Each row was made from one small tree. The marks that hang from a mark follow it in brackets, in the order of their numbers. Every link used is in the known rows. Write each row's tree.
Known rows:
Q_600{Q_364 Q_957{Q_255{Q_919{Q_603{Q_866{Q_135}}}}}}: [ 1.69 -1.97  0.18  0.57 -0.14 -3.77  0.73 -1.57 -0.75  2.24  0.18  0.61
  0.00 -0.06  0.53  0.90 -0.75 -1.24 -0.51 -1.11  1.20  1.99  0.30]
Q_600{Q_364 Q_957{Q_255{Q_919}}}: [ 1.50 -1.72  0.82 -0.28  0.31 -1.73  0.79 -0.29 -1.13  2.45  0.94  0.96
  0.81  0.21  0.00  0.02 -1.91 -0.32 -1.06 -0.92  0.47 -0.36  0.48]
Q_957{Q_255{Q_919{Q_603}}}: [ 0.58  0.89  0.65  1.09 -0.21  3.10 -0.72  0.49 -1.45  1.28 -0.56 -0.51
 -1.20 -1.00  0.19  0.04 -0.45  0.77 -0.64  0.21 -1.74 -2.87  0.10]
Q_364{Q_600{Q_957{Q_255{Q_919}}}}: [-0.89  1.79 -0.75  0.55 -1.04  1.03 -0.08 -0.55 -2.48  1.74  0.33  0.10
  0.18 -0.31 -0.50 -0.71  0.57 -1.02 -0.36 -0.02 -0.05 -2.28 -0.75]
Q_255{Q_919{Q_603{Q_866}} Q_957{Q_600{Q_364}}}: [-0.19 -0.90  0.57  1.03  0.87  0.08 -0.09 -0.50  1.74 -0.42  0.02  0.76
  0.14  0.68 -0.01 -0.17 -1.84  2.23  0.46  1.00  1.12  0.73  0.91]
Q_600{Q_957}: [ 0.29 -0.85 -0.20 -2.23 -0.41 -0.36  0.39  1.30  1.27  0.28  1.11  0.62
  0.28  0.47 -0.89 -0.10  0.25  0.28 -0.56 -0.56  0.34 -0.57  0.67]
Q_919{Q_255}: [ 0.36 -0.03  0.56 -1.28  0.37  2.89  0.04  0.75 -1.71 -0.55  0.22 -0.59
  0.54 -0.74 -0.54 -0.85  0.12  1.59 -0.42 -0.54 -1.24 -2.14 -0.55]
Q_919{Q_255{Q_957} Q_603{Q_866{Q_135{Q_556}}}}: [ 0.01 -1.21 -0.50 -1.85 -0.15 -1.56 -0.71 -0.52  1.91 -1.90 -0.42 -0.24
 -0.99 -0.70  0.20  1.23  1.46  0.42  0.82  0.03  0.41  4.97  0.68]
Q_957{Q_255{Q_919{Q_603{Q_866}}} Q_600{Q_364}}: [ 0.10  0.83  1.04  3.22  0.97  0.06 -0.36 -0.86 -1.69  1.49 -1.15 -1.17
  0.71 -0.38  0.90 -0.42 -0.71  1.15 -0.38  0.77 -0.53 -3.19 -0.07]
Q_603{Q_866{Q_135} Q_919{Q_255{Q_957{Q_600}}}}: [-1.15  0.87 -0.91  0.06 -0.28 -2.26  0.48  0.10  1.25 -2.02 -0.34  0.04
 -0.42  0.34  0.23  0.01  0.34 -2.93  0.89  0.21  0.18  2.89 -0.80]
Q_919{Q_255{Q_957{Q_600}} Q_603}: [-0.87 -0.69  0.35  0.17  1.34  0.39 -0.85  0.07  0.21 -1.02  0.05 -1.33
 -0.45 -0.59  0.01 -0.17  0.27  4.34  0.54  1.22 -0.85  1.21  0.04]
Q_603{Q_866 Q_919{Q_255}}: [-0.20  0.91 -0.43 -1.81  0.18  0.51  0.53  0.92  0.63 -0.56  0.31  0.22
  0.22 -0.39  0.53 -0.49  1.47 -1.80 -0.07 -0.54  0.57  0.70 -1.69]
Q_135{Q_866}: [-1.00 -0.75 -0.25 -0.07  0.93  1.59 -0.17  1.62 -0.87  0.04  0.36 -0.50
  0.67  0.33  0.09 -0.30  1.60 -0.49 -0.28 -1.27 -0.40 -2.76  1.02]
Q_364{Q_600{Q_957{Q_255{Q_919{Q_603}}}}}: [-0.54  1.54 -0.81  0.75 -0.78  0.65 -0.42 -0.95 -2.42  2.15  0.10 -0.25
 -0.37 -0.49 -0.02 -0.27  1.24  0.10 -0.14  0.07  0.17 -1.50 -0.63]
Q_255{Q_957}: [ 0.10 -0.75  0.34 -1.59 -0.11  2.63  0.09  2.01  2.40 -2.12  1.08  0.74
  0.29  0.51 -0.95 -0.27 -1.33  1.20 -0.12  0.16 -0.49 -0.38  0.71]
Q_919{Q_255{Q_957{Q_600}} Q_603{Q_866{Q_135{Q_556}}}}: [-1.21 -0.37 -0.49 -0.53  0.24 -2.31 -0.95 -0.83  1.78 -2.12 -0.92 -0.96
 -0.64 -0.39  0.19  0.86  1.55  1.11  1.00  0.83  0.16  3.96  0.84]
Q_364{Q_600{Q_957}}: [-0.23  1.20 -0.88 -0.73 -0.97  1.05  0.18 -0.08 -1.63  0.79  0.68  0.08
  0.79  0.26 -0.72 -0.66  1.51 -0.15 -0.11 -0.37  0.74 -1.88 -0.64]
Q_556{Q_135}: [-0.20 -0.36  0.01 -0.54 -0.84  3.55  0.03  0.28  1.08 -1.02 -0.59  0.29
  1.00  0.12 -0.52 -0.48  0.08 -0.20 -0.43 -0.69 -0.48 -3.99 -0.74]
Q_255{Q_919 Q_957{Q_600{Q_364}}}: [-0.22 -0.64  1.13  1.01  0.65  1.65  0.23  0.44  0.37 -0.56  0.43  1.10
  0.55  1.30 -1.01 -0.84 -3.78  1.89  0.23  0.99 -0.16 -1.82  1.31]
Q_957{Q_255{Q_919{Q_603{Q_866{Q_135}}}} Q_600{Q_364}}: [ 0.34  0.85  0.74  3.83  0.37 -0.98 -0.27 -1.41 -2.14  1.26 -1.61 -1.27
  0.28 -0.18  0.87  0.10 -0.81 -0.05 -0.12  0.51 -0.70 -2.27  0.12]
Q_600{Q_364}: [ 2.94 -1.27  1.48 -0.88  0.59  2.18  0.93  0.51 -0.91  0.52  0.58  0.36
  1.76  0.54 -0.12 -0.11 -1.15  1.16 -0.81 -1.16  0.02 -2.60  0.04]

Write each row's tree:
[ 1.51 -2.04  0.34 -0.36  0.48 -2.84  0.63 -0.96 -0.32  2.44  0.61  0.71
  0.46 -0.23  0.72  0.48 -0.58 -0.26 -0.83 -0.90  1.41  1.46  0.09]	Q_600{Q_364 Q_957{Q_255{Q_919{Q_603{Q_866}}}}}
[-1.05  0.17 -0.30  1.47 -0.23  0.20 -0.47 -0.47  1.96 -1.48 -0.67  0.43
 -1.25  0.57 -0.52  0.17 -1.17  0.95  0.96  1.21  0.40  1.16  1.23]	Q_255{Q_919{Q_603{Q_866{Q_135}}} Q_957{Q_600}}
[ 0.00 -0.84  0.29  1.66  0.28 -0.56  0.02 -1.14  1.26 -0.65 -0.45  0.69
 -0.44  0.80 -0.09  0.38 -2.02  1.05  0.82  0.76  0.94  1.56  1.10]	Q_255{Q_919{Q_603{Q_866{Q_135}}} Q_957{Q_600{Q_364}}}
[ 0.57 -0.27 -0.44 -1.46 -0.29 -0.92 -0.69 -0.87  0.22 -0.81 -1.07 -0.84
 -0.91 -1.00  0.40  1.18  2.61  0.21  0.47 -0.53  0.06  2.66  0.12]	Q_919{Q_255 Q_603{Q_866{Q_135{Q_556}}}}
[-0.34  0.50 -0.92 -2.31 -0.75 -2.24  0.26  0.52  2.75 -1.67 -0.10  1.05
 -0.74  0.59  0.08  0.98  0.64 -4.10  0.79 -0.15  0.49  4.50  0.42]	Q_603{Q_866{Q_135{Q_556}} Q_919{Q_255{Q_957}}}
[-0.27  0.11 -0.44  0.36  0.12 -3.00  0.97 -0.60  0.51 -1.44 -0.21  0.16
  0.23  0.61  0.50  0.24 -0.36 -2.84  0.77 -0.13  0.67  3.28 -1.01]	Q_603{Q_866{Q_135} Q_919{Q_255{Q_957{Q_600{Q_364}}}}}
[-0.20  0.18  0.22 -1.60  0.57  1.17  0.27  1.56  0.71 -0.59  1.05  0.53
 -0.48  0.33 -0.18 -0.25 -0.75  0.02  0.22  0.32 -0.79  0.75 -0.59]	Q_603{Q_919{Q_255{Q_957}}}
[ 0.13 -1.62  0.90  0.40  1.86 -0.21 -0.48 -0.45 -0.36 -0.53  0.21 -1.15
  0.23 -0.40  0.39  0.01 -0.16  4.46  0.37  0.76 -0.42  1.34 -0.14]	Q_919{Q_255{Q_957{Q_600{Q_364}}} Q_603}
[-0.13 -0.36 -0.15 -0.40 -0.36 -0.73 -0.37  0.38  0.12  1.74  0.46  0.20
 -1.00 -0.36 -0.15  0.25 -0.03  0.35 -0.72  0.03 -0.26 -0.14  0.57]	Q_600{Q_957{Q_255{Q_919{Q_603}}}}
[ 0.69 -0.44 -0.46 -0.48 -0.08 -0.23 -0.30 -1.23 -0.71 -0.88 -0.94 -1.20
 -0.81 -1.39  0.52  0.77  2.39  0.61  0.40 -0.79  0.08  2.23 -0.85]	Q_919{Q_255 Q_603{Q_866{Q_135}}}
[ 0.16 -0.85  1.04  0.42  0.84  0.55  0.27  1.17  1.51 -1.74  0.72  0.05
  1.54  1.24 -0.57 -0.65 -2.10  2.15  0.13  0.69 -0.25 -1.42  0.85]	Q_255{Q_957{Q_600{Q_364}}}
[ 0.87  1.46 -0.86 -0.77 -1.24 -0.20  0.71  0.73  1.62 -0.85 -0.37  0.51
 -0.63  0.54  0.22  0.78  1.13 -4.39  0.34 -0.85  0.52  0.90 -0.61]	Q_603{Q_866{Q_135} Q_919}
[ 1.84 -1.97  0.79  0.01  0.51 -2.03  0.45 -0.83 -1.11  2.94  0.78  0.59
  0.25  0.08  0.44  0.40 -1.42  0.60 -0.87 -0.70  0.67  0.53  0.43]	Q_600{Q_364 Q_957{Q_255{Q_919{Q_603}}}}
[ 0.37  0.72  0.19  0.67 -0.36  2.13 -0.62  0.33 -0.45  0.85 -0.70 -0.31
 -0.81 -1.12  0.47  0.03  0.25  0.03 -0.56  0.02 -0.98 -2.02 -0.30]	Q_957{Q_255{Q_919{Q_603{Q_866}}}}
[-0.90  0.80  0.29 -0.65  0.93  0.60  0.07  1.50  0.57 -0.66  0.65 -0.04
 -0.20  0.58 -0.08 -0.66 -0.76  0.46  0.37  0.93 -0.98 -0.01 -0.43]	Q_603{Q_919{Q_255{Q_957{Q_600}}}}
[ 1.73 -1.94  0.77 -0.59  0.41 -2.54  0.83  0.24 -0.54  1.88  1.16  0.24
  1.45  0.16  0.26  0.17 -1.08 -0.17 -1.07 -1.00  0.36 -0.12  0.07]	Q_600{Q_364 Q_957{Q_255}}
[-0.94  1.59 -1.25  0.41 -1.05 -0.02 -0.27 -1.23 -1.86  1.72 -0.06 -0.20
  0.01 -0.66  0.23 -0.25  2.12 -0.81 -0.13 -0.15  1.00 -0.66 -1.12]	Q_364{Q_600{Q_957{Q_255{Q_919{Q_603{Q_866}}}}}}
[ 0.19  1.01 -0.84 -0.85 -0.64 -0.94  0.71 -0.04  0.01 -0.89 -0.45  0.05
 -0.58 -0.13  0.38  0.38  1.24 -3.75  0.40 -0.89  0.12  1.93 -1.18]	Q_603{Q_866{Q_135} Q_919{Q_255}}
[-0.64  1.52 -1.51  1.15 -1.51 -0.83 -0.13 -1.80 -2.11  1.49 -0.47 -0.25
 -0.53 -0.56  0.12  0.30  1.89 -1.97  0.11 -0.36  0.81  0.26 -0.90]	Q_364{Q_600{Q_957{Q_255{Q_919{Q_603{Q_866{Q_135}}}}}}}
[-1.33 -0.05 -0.06  0.66  0.27  1.13 -0.60  0.17  2.32 -1.28 -0.22  0.54
 -0.73  0.33 -0.37 -0.31 -0.82  2.05  0.65  1.42  0.42  0.50  0.98]	Q_255{Q_919{Q_603{Q_866}} Q_957{Q_600}}
[-1.49  2.36  0.68  2.85  0.06  2.37 -0.79  0.72 -1.58  0.49 -1.06 -1.08
  0.18 -0.16 -0.35 -1.16 -1.41  0.68 -0.48  1.25 -2.42 -6.11  0.37]	Q_957{Q_255{Q_919} Q_600}
[ 0.64  1.76 -0.85 -2.02 -1.41 -0.93  0.19  0.99  2.94 -0.69 -0.55  0.96
 -0.60  1.01  0.06  1.38  1.59 -4.82  0.32 -0.53  0.53  1.70  0.69]	Q_603{Q_866{Q_135{Q_556}} Q_919}
[-0.57  1.58 -0.87  0.34 -1.06  0.48 -0.01 -0.10 -1.97  1.27  0.45 -0.46
  0.68 -0.35 -0.26 -0.54  1.31 -0.72 -0.41 -0.19  0.00 -2.25 -1.00]	Q_364{Q_600{Q_957{Q_255}}}
[-1.37 -0.33  0.48 -0.20  1.03  0.97 -0.25  0.90 -0.07 -2.06  0.39 -0.61
  0.65 -0.15 -0.79 -1.12 -1.12  2.61  0.25  0.89 -1.28 -0.92 -0.04]	Q_919{Q_255{Q_957{Q_600}}}
